What can hang from each mark
nitoki: devi fise gemo
fise: nitoki vupog
vupog: gemo mefo
pimum: devi
bila: nitoki toli
devi: nitoki vupog
mefo: toli

Known rows, with every way that one mark hangs from another
fise[nitoki[devi] vupog[gemo mefo]]: [ -3 -12  21  24  28   7  21 -36   5  -3   1  -6  -7  -7  25  23  15  17
 -17  11 -27  43]
bila[nitoki]: [ -3   3   7  18   1   0   0 -23   8  -5  38   3  -1   0  -1  -2  -6  -1
  -1   1  -3 -13]
fise[nitoki vupog[gemo mefo[toli]]]: [ -7   5  19  -7  39   9   6 -32   7  -6   1  -6  -9 -15  32  13  14  29
 -11  -7 -52  43]
vupog[gemo mefo[toli]]: [ -7   6   1  -5  44  -1  -3  17  14  -4  25   2  -2  -8  35  12  10  29
   8 -14 -12  26]
devi[nitoki[fise]]: [ -7   5  -5 -13 -36  -8   3  30 -11  -8  16   0   8  -7  -1  -9   7   2
  11   4   1  15]
fise[vupog[gemo mefo]]: [ -5  -1   0 -35  40   4   9 -12   0  -9  12  -9  -3 -14  16  19  31  18
  -7  11 -14  28]
pimum[devi[vupog]]: [ -4  22  37  38   4  -1  -5   9  25  17  20  10   2 -25 -21  18   8  -2
   8  11 -12   1]
devi[vupog[gemo]]: [ -9   2 -14  23   7   5  -5  15   9   2  27  -6   7 -20  -5  31  23  14
  10  10  -2  16]
pimum[devi]: [  4  15  38   9   1   3  -3  -2  20  12   9  12  -3  -8 -10  -2  12  -9
   3  -2  -1   1]
devi[nitoki vupog[gemo mefo[toli]]]: [-20  14  15   0  45  -9  -9  46  18 -10  46  -7   9 -30  25  32  -5  39
  14  -1 -25  31]
bila[nitoki[devi gemo] toli]: [-11   0  30  85   9  -6   4 -21  16  -7  60   8   1   6  13 -27  -4 -11
 -12  19   4  12]
pimum[devi[vupog[mefo]]]: [ -7  21  44  35  38  -6   4  12  24  12  28  10   3 -29  -6  26   7  12
  11  21  -8   7]
mefo[toli]: [ -2   4   8   4   2  -2  -9   8  11   2   0   9   2   0  15  -5 -15   7
   1 -22 -22   4]
bila[nitoki[devi fise] toli]: [-12  -5  -1  87 -33  -9  11  -9  -9  -8  36  13   5   5  15 -24 -11 -12
   6  24   7  -1]
pimum[devi[nitoki[gemo]]]: [ -5  23  63  -3   8  -5  -7  16  34   7  52   6   1 -15 -13 -13  23  -8
  -2  -3  -6  28]
pimum[devi[nitoki[gemo] vupog[mefo]]]: [-16  27  70  20  46 -12  -1  32  41   6  70   3   5 -35  -9  13  15  14
   6  23 -10  39]
devi[nitoki[fise gemo] vupog[mefo]]: [-21  12  13  19   8 -18   4  45  15  -6  64  -5  11 -28   1   9  18  20
  15  28  -6  51]
devi[nitoki]: [ -7   6  12 -22  -1  -6  -2  19  -1 -11  12  -6   4  -5  -1   2 -11   6
   2   2  -4   4]
nitoki[devi fise[vupog[mefo]] gemo]: [ -4  -9  18  18  -4 -11  22   0  13   1  27   7   2  -5  17  -6  24  -2
 -10  12 -12  56]
vupog[mefo[toli]]: [ -5   5  18   0  41  -7   0  12  10  -3   8   6  -1  -6  29   0 -17  20
   3 -12 -18  10]
fise[nitoki vupog[mefo[toli]]]: [ -3   9  33  -2  31   4   9 -36   6  -5 -17  -1  -6 -15  27   1 -13  21
 -15  -6 -60  28]
fise[vupog[mefo]]: [ -3   0  14 -28  33  -7  13 -15  -2  -7  -3  -5  -4 -12   7  11   4   9
 -12  16 -23  13]

Rows
[-11  -3  40  85  32  -5  15  -9  29   8  33   2   0 -14  11  19  -6  18
  -5  22 -12  51]  fise[nitoki[devi[vupog[mefo]] gemo]]
[-11  -3   8  62 -34  -7  17 -32 -13 -10  26  10   3  -3  11 -22  -2 -16
 -10  28 -22   5]  bila[nitoki[devi fise[vupog]] toli]
[-17  -9 -18  57  -2  -5  13  34   9   1  37   5  11 -16  18  36  20  20
  19  19   8  42]  nitoki[devi[vupog[gemo mefo]] fise]
[-13  11   3  60 -17  -8   1 -11   0  -7  65   8   3  -2   3 -42  26 -10
   4  25   5  19]  bila[nitoki[fise gemo] toli]
[ -8   3 -10 -22   7  -2   5   8   2  -4  17   4   1 -17  30   4  31  20
   3  -7 -33  46]  nitoki[fise[vupog[gemo mefo[toli]]]]
[ -9   7  13 -29 -31 -10   5  11   3  -7  35  -6   5 -14  -7 -18  31  -6
  -6   9 -24  49]  devi[nitoki[fise[vupog] gemo]]
[-19   5  31 113  11  -8   3 -10  22  -1  73   7   5 -12   2  -8 -10  -6
  -5  33  -7  15]  bila[nitoki[devi[vupog] gemo] toli]
[-10  26  50  17   1  -6  -5  25  22   7  33   4   6 -32 -21  18   0   2
   8  13 -17   5]  pimum[devi[nitoki vupog]]
[ -4  -8  -5  58 -46  -6  12  -7   5   0  42  13   8   5   5  -5  -6  -8
   7  -2   4   4]  bila[nitoki[devi fise]]
[ -9   4 -14 -42 -33   0   5  14 -11 -13  23  -9   7 -17   1   6  39   6
   0   8 -22  38]  devi[nitoki[fise[vupog[gemo]]]]
[-11  -6   3  77 -35  -8   5  25  21  11  45  10  12 -10  -3   5  15  -6
  10  11  -1  44]  nitoki[devi[vupog] fise gemo]
[ -5  19  24 -34 -30   2   5  14   8   0  31   4   4 -26 -11   3  52  -2
   5   3 -22  37]  pimum[devi[nitoki[fise[vupog[gemo]]]]]
[  0 -13  -3  17 -46  -5  16  -6  -4   2  -6   8   5  -2   7   0   7 -13
  -6   5 -19  22]  nitoki[devi fise[vupog]]
[ -4   2  11 -15   5  -9  14  -4   5  -2  28   0   1 -14   9 -11  39   2
  -7  17 -18  53]  nitoki[fise[vupog[mefo]] gemo]
[ -3  19  32  -4 -35  -8   1  29   9   5  27  11   7 -17 -12 -13  18  -6
  14   1  -3  14]  pimum[devi[nitoki[fise]]]
[-12  12  22  54  18  -2  -2 -25   9  -9  60   3  -1  -1   5 -32  11  -5
  -7  24   1   9]  bila[nitoki[gemo] toli]
[-13  -8  -3  63  -5 -14  15  28   4   4  21   7  10 -15  14  24  -9  12
  15  22   2  27]  nitoki[devi[vupog[mefo]] fise]
